Each row comes from the steps of one walk. Every step used is in the known rows, and no mark comes twice. Write the walk behind each row, first mark first.
In the rows, zero is written as 100.
Known rows
ludote, nesu, kunarar: 102 105  94 102  96 104  98  97  98  86  87  86 104 118  93 109  79 111 100  96 110 100  98 142 108 110 111  94  85 104  98 112 111 101 100 104 125 100
kedu, rokuz:  96 106  96  93 128  94 110 104  98  96 100 131  99 111 105 100  86 106  95  94 100  88 101  83  95 107 100  96  96 108 104 100 115  96  93 105 119  99
basov, nesu, ludote:  91  89 117 103 114  88 118  94  96 109 103 108  93 105 103  95 102 100 112  86  94  90 100 130 110  92 113  72  87 101 104  85 103 101 100 105 124  99
sozik, ludote, rokuz, kedu, nesu: 108  91 103 112 115  96  98 105 100 117 111 107  99 106 105  86 126 113  94 116 107  97  93 114  84 103 128  80  93 107 104 104  90  84 105 105  97  81
sozik, ludote, tose, lodazep, rokuz, kedu, nesu: 113  81  98  94  95  92 102 107  99 118 117  80  98  99 108  76 114 113  87 110 113  90  88  67  79 102 121  88 101 112 104 103  94  80 108 100 105  87
nesu, kunarar: 124  95  88 107  98  94  99 102 100 106 109  94  86 109 101 107  84 106  92  96 115 103  97 117 114  95  97 108  92  95  95 105 101 100 101 102 122 100
zulaziz, rokuz, kedu, nesu, basov: 108  98 100  97 120  97 158 111  91 121 104 143 100 101 113 109  80  84  92 102 102  90 100  49 103  97  92  72  93 109  92 100 100  88  95 104 128  86
kedu, rokuz, ludote:  91 107  94  96 140  99 103 103 109  96  99 127  97  99 106 105  89 103  89 106 100  90 103  90 104 102  98 106  94 110 112  95 110  96  95  97 120 105
kiviki, simob, sozik, ludote, nesu, basov: 116 101 111  82 113  99  94 102  99 106 107  72 103 124 108 110 129 136  94 131 108  97  99  75  62  90 113  42  85  90 106  88  95  78 106 107  76  81
ludote, nesu:  85 109 101  96  98 108  99  96  98  83  80  90 114 112  92 104  90 106 106  99 100  98 100 129  98 114 114  88  91 108 102 109 111 101 100 103 111 100
nesu, kedu, rokuz:  99 110 107  96 124  96 119 102 105  88 102 115  96 106 103 118  92 106  89  96 109  90  95  74 106 102 104  84  87 108 110 107  99  95  91 105 149  98
simob, sozik, ludote, tose, lodazep: 117  84 105  79 114 100  79 104 112 113 108  71 100 114 110  93 121 124  87 123 105 100  86  83  73  88 116  90 101 104 118  92  95  83 107  96  96  93
simob, sozik, ludote, nesu, basov: 107  96 109  85 134 104  87 101 111 105  93  80 103 128 108 100 121 129  90 131 104  97  92 112  71  89 123  69  88 100 111  96 104  87 104 101 100  86
fitezu, simob, sozik, ludote, rokuz: 135  94 119  87 108 107  91 112 106 122 111  76 107 134 108 110 134 118  89 123 107  98  93  68  66  90 121  72  96 104 116  91  98  89 108 107  98  93
simob, sozik, ludote, nesu, kedu, rokuz: 111 103 114  81 142 104  88 101 112 100  92  90 106 129 108 109 115 126  84 127 105  95  89 112  71  93 123  74  85 105 117  99 100  83 100 105 116  87
nesu, ludote, rokuz, kedu:  97  87 101 108 101  90 115  93  89 121 107 105 105  89  95 108 120  75 115 103  92 101 101 116  99 116 117  83  96 115 109  88  96  99 100  99 114  97
rokuz, ludote, tose, lodazep:  89  87  88  94  92 104  87 102 117 101 108  72  96  75 101  97 101 101  92 107 103 101  96  74 116  96  98 121 106 110 120  94  96  96 107  82 109 118
ludote, tose, lodazep, rokuz, kedu, nesu: 105  72  91  90  60 103 113 110  89 109 121  67 102  91 100  84  98  98  95  95 112  90  90  48 104 109 108 102 113 119 105 102 104  91 108  95 127  97
tose, ludote:  81  99 107  97 120 105  86 100 109  97  96 101  97  85 106  91 123 102  87 117  98 101  96 102  99  91  89 108  93  87 111 100  72 101  99  94 101 110
kiviki, ludote: 115 103 101  97  94  90 104  93  95 120  98 101 103 106 105  89 115 120  91 112  92 104 101  87  74  94 109  83  89  98 106  97  88  95 103 100 104  86
kedu, rokuz, ludote, firuma:  95 109  90  94 129  96  98 100 112  87  98 139  96 104 111  97  89 104  85 116  99  93 104  74 102 103  95 107  91 110 110  98 114  94  95  97 118 101
lodazep, rokuz, ludote, firuma:  85  92  93 101  79 117 100 100 106  96  97  87 108  98 104  98 111  87  82 128 101  93 105 108  93 103 108 120  99 112 101  99 103  90 102  95 127  89
lodazep, tose:  81  99 103  89  78 101 103 101 103  97 113  77 100  92  96  82 115 109  94 110 107  93  94 117  99 100 111 113 102  95 112 100  97  96 103  94 108  96
sozik, simob: 101 105 100  92 103  96  97 108 109 100 109  77 103 113  99 102 123 102  98 119 105  96 102  81  83 100 103  74  98  93 100  93  90  86 101 105  84  91
zulaziz, nesu, kedu, rokuz, ludote: 101 111 102 111 130 103 112 108 106 103  93 147  90 101 113 131  78 118  79 115 102  88  98  77 121  90  94  94  87 101 104 105  88  91  93  96 137  90
rokuz, kedu, nesu, basov, firuma: 131  91 107 108 114 102 143 110  79 110 121 134  83 104 107  90  99  94  93 119 118  89 103  51 113  99 104  45  89 104  84 100 108  97  99 108 119  74
lodazep, tose, ludote:  68  98 108  86  91 105  92 101 109  95 111  79  98  82 101  77 131 110  84 122 106  94  92 119  99  94 104 119  98  86 120  99  77  97 103  90 110 104
rokuz, kedu, nesu: 139  97 109 106 105 100 128 109  76 113 114 124  93 101 105  99  96  86  93 116 110  92  98  68 111 103  98  71  93 110  86  99  97  95 100 112 111  79
tose, lodazep, rokuz, kedu, nesu, ludote, firuma: 110  85  98  86  71 105 128  99  98 111 117  96 113  89 106  86 112  80  89 119 111  84  97  59  95 110 113  92 102 119 102  99 109  86 104 100 136  82
fitezu, ludote, tose, lodazep, rokuz, kedu, nesu: 131  76 116  90  93  91 109 110  87 132 122  87 102 103 110  71 107 109  89 106 107  99  89  41  90 108 126  94 108 118 106 101 108  93 109 103 128  90
lodazep, rokuz:  86  89  99  99  80 116 112 104  93 105 100  79 112 106  98 101 108  89  93 105 102  89 101 116  88 107 113 108 104 110  95 101 103  93 100 101 126  87
sozik, ludote, tose, lodazep: 102  87  95  91  98  88  87 102 112 110 112  76  98  97 106  76 113 120  93 101 108  97  88  75  79 100 118  97 102 105 110 103  93  85 108  95  92 101
zulaziz, rokuz, ludote, nesu, basov, firuma:  69 104  91  94 133 109 137 102 121 100  87 129 105  96 108 111  80  93  91 103  99  94 105  86 102  96 102  87  90 106 110 102 106  91  95  88 132 105
rokuz, kedu, nesu, kunarar: 151  94 104 109 103  97 127 110  76 117 119 122  87 104 105 103  88  89  89 115 117  94  98  78 118 101  95  76  89 107  84 101  98  95 101 112 121  78
tose, lodazep, rokuz, kedu:  94  84  98  84  73 118 124 101 103 107 119  87 116  85 101  90 112  84  91 108 113  85  94  73  94 109 111 100 107 117 103 102 102  88 105  99 134  91
zulaziz, nesu, ludote, tose, lodazep: 106  91  95 104  98  88 108 103  95 125  98 123  94  90 109 112  85 105  99 106  93  94  99  75 111  99  98  97 100 104 103  93  92  94 100  89 108  98

Which walk is each row?
 74  88 105 106 110 116  92 102 102 101 106 107 101  83 102  91 135  98  91 117  99 102  93 113 104 101 100 102  94  96 113 103  68  98 102  95 111 106
tose, ludote, rokuz, kedu
114  99 101  95 118  98 152 110  89 121 102 145 104  99 112 112  78  78  92 102  99  92  99  61 102  99  90  83  95 112  93 101  96  87  95 105 125  87
zulaziz, rokuz, kedu, nesu
 96  79  89  87  68  97  97 105 102 101 116  68  99  87  99  84  96 108 101  86 106  98  90  52 106 106 103 108 114 111 112 102 103  96 107  89 109 113
ludote, tose, lodazep
 81 108  97 101 114 112  89  96 114  88  83  89 107  92  97 110  97  99  95 116  99 100 102 128 110 101 106 108  90 108 113  99 102  99 102  92 110 109
rokuz, ludote, nesu
 91  90  90 102  99 102  84 103 109 100 102  76  93  82 100 102  97 101  94 107  99 104  99  90 115  97  96 119 104 108 114  93  93  99 105  85 104 116
rokuz, ludote, tose
 84  86  93  86  82 117 109 100 118 105 111  74 115  80 101  93 113  91  86 112 109  87  95  86  98 101 111 117 107 114 115  99 104  88 106  89 131 100
tose, lodazep, rokuz, ludote
122  84 101 105  82 113 131 111  76 116 114  95 102 109 102 103 100  81  86 116 115  85  99 100 100 107 110  91  96 115  83 102 102  90 101 110 141  73
lodazep, rokuz, kedu, nesu, kunarar
124 100 112  81  99 103  93 103  93 107 111  78 105 115 106 117 123 120  94 124 104 100 100  71  75  90  99  62  94  90 107  84  90  82 105 106  77  85
kiviki, simob, sozik
143  97 109 105 101  89 129 102  75 116 112 130  93  99 108  97 100  76  96 125 105  94 102  63 107 108  98  67  89 113  88  94 100  94  99 111 112  77
rokuz, kedu, nesu, ludote, firuma
 63 101 105  97 129 113 101  98 112  83  90 103  96  97 103  85 118 115  90 119 106  96 100 107  99  97 106  74  82  87 109 108  90 104  97  92 119 106
tose, ludote, nesu, basov, firuma
 83 111 102 102 117 112  94  96 117  83  84  84 106  91  96 119  97 101  91 118 103  99  99 120 115 100 108 101  85 109 116 102  97  98 100  93 128 108
rokuz, ludote, nesu, kedu
 92 109  90  96 138 101 102 101 108  90  92 122  99 108 103 109  78 109  88 105 105  89 101 109 107 107 103 102  87 112 111 101 116  96  95  99 133 105
kedu, rokuz, ludote, nesu, kunarar
 96  86 103  99  78 122 127 105  82 109 110  94 111 102  99 102 110  75  92 112 107  87 100 102  91 113 110  96 101 117  86 101  97  90 101 107 133  83
lodazep, rokuz, kedu
138  99 107 106 117  73 115 104  85 125  99 103  92 102 105 103  95  92  99 112  99  92 104  87 105  96 107  78  92 103 104  88 110  99  97 104 107  80
kedu, nesu, ludote
 88  73 112  97  91  94 128  98  89 114 115  92  96  99 103  88 104  93 109  84 101  85  95 107 109 101 116  72  95 114 104  86 102  95 104 103 140  99
basov, nesu, ludote, tose, lodazep, rokuz, kedu
106  84  99  87  77 114 128 105  98 112 119  88 113  89 103  89 109  87  88 112 114  82  94  67  98 106 112  96 105 117 102 102 105  87 105 100 133  84
tose, lodazep, rokuz, kedu, nesu
137  90 103 105 106  70 111 107  80 125 102  91  88 101 104  99  92  96 102 105  99  94 102  75 107 100 108  82  97 107 106  88 109  99  99 101 107  85
kedu, nesu, ludote, tose
 99 103  97 104 117 103 111 109 108 105 100 136  90  94 113 123  77 121  79 109 105  87  94  59 123  92  95  98  92 106 109 105  89  89  96  91 140  95
zulaziz, nesu, kedu, rokuz, ludote, tose, lodazep
111  82  94  87  63  96 113  98  88 123 114  80 105  98 104  77 116 115  89 105  99  99  94  53  76 103 114  85  99 113 109  99  88  89 108  96 123  88
kiviki, ludote, tose, lodazep, rokuz, kedu
 57  92 105  92  86 109  88 102 110  96 113  76 101  82  98  76 138 114  88 118 105  96  90 134 101  97 113 122 100  88 127 101  77  96 105  88 114 102
lodazep, tose, ludote, rokuz
133  85 108  97 126 103  88 108 102 122 111  90  96 124 110 101 123 122  84 133 110 100  88 114  82  87 122  79  92 103 112  94  93  83 106 104 107  77
simob, sozik, ludote, rokuz, kedu, nesu, kunarar
 82  89 105  97  88 106  99 107 101 104 122  83  93  86 100  78 131 113  82 123 114  93  89 126 111  96 112 112  94  90 120 102  77  94 105  93 124  93
lodazep, tose, ludote, rokuz, kedu, nesu, kunarar
139  87 106  99  98  89 131 106  75 122 119 112  95  90 105  96  99  79  99 113 108  91  97  53 110 108 102  70  96 117  95  92  98  94 102 106 117  85
rokuz, kedu, nesu, ludote, tose, lodazep
102  83  95  90  88  77 107  94  98 117 108  77 100  83  98  98 104  85 111  93  95  99  97  71  97 111 107  94 104 114 115  87 102  98 102  91 111 111
nesu, ludote, tose, lodazep
126 100 113  81 110  98  88 103  98 111 112  78 104 117 109 111 131 127  91 130 106  99  98  74  62  87 107  57  91  89 107  86  86  76 106 108  70  82
kiviki, simob, sozik, ludote
 86 106  89  93 114 100 120 100 120 101  89 135 105  91 115 110  83  87  85 112  91 101 104  72 101  94  87 116  95 107 109 100  96  88  97  90 118 104
zulaziz, rokuz, ludote, firuma
 59 107 111  82 102 107  99 100 110  82 102  83 103  90  99  84 121 116  83 119 109  88  90 123  99 101 112 107  88  92 125 106  83  95  99  94 133 102
lodazep, tose, ludote, nesu, kedu, rokuz
 71 110 111  92 130 108  94  98 111  79  83 102 104  97 102 102 112 110  85 114 102  95  93 112 100 102 101  92  79  96 117 110  80  99  95  98 133 109
tose, ludote, nesu, kedu, rokuz
 70 105 107  94 118 111  85  97 108  85  82  96 106  93 101  94 115 107  90 116  97  99  96 125  98 100  99  99  86  92 112 107  80 101  99  96 109 110
tose, ludote, nesu
 60 102 109  84  91 109  92  99 108  87 101  74 105  87  97  78 126 113  87 121 105  92  91 132  98 100 110 113  93  89 121 104  82  97 102  91 114 104
lodazep, tose, ludote, nesu
 94  91 113 103 103  85 114  90  98 100 102 118  91 110 109  87 103 101 107  97  94  93 102 117 107  94 110  73  85 102 101  89 107  99 100 105 122  96
basov, nesu, ludote, firuma
 55  99 107  86 100 112 105  99 112  84 108  84  96  90  99  70 126 119  86 123 113  90  95 119  99  97 117  92  90  85 120 106  90  99 101  88 122 100
lodazep, tose, ludote, nesu, basov, firuma
 88  97  88  89 124  96 101 105 110  97 106 112  97  93 105  97  86 107  89  99 103  89  98  66 106 105  99 110 100 116 117  95 112  94  98  92 125 111
kedu, rokuz, ludote, tose, lodazep
 84 116 106  93 115 106 112  97 102  75  82 101 111 116  95 116  85 111  97  97 106  90  96 112 103 115 116  76  81 113 109 115 111  97  93 107 145  98
ludote, nesu, kedu, rokuz
115  99 103  95 121  92 154 107  87 127 101 145 104  96 112 114  80  72  95 102  96  92 100  61 100 101  92  79  93 113  95  96  95  87  94 105 126  88
zulaziz, rokuz, kedu, nesu, ludote
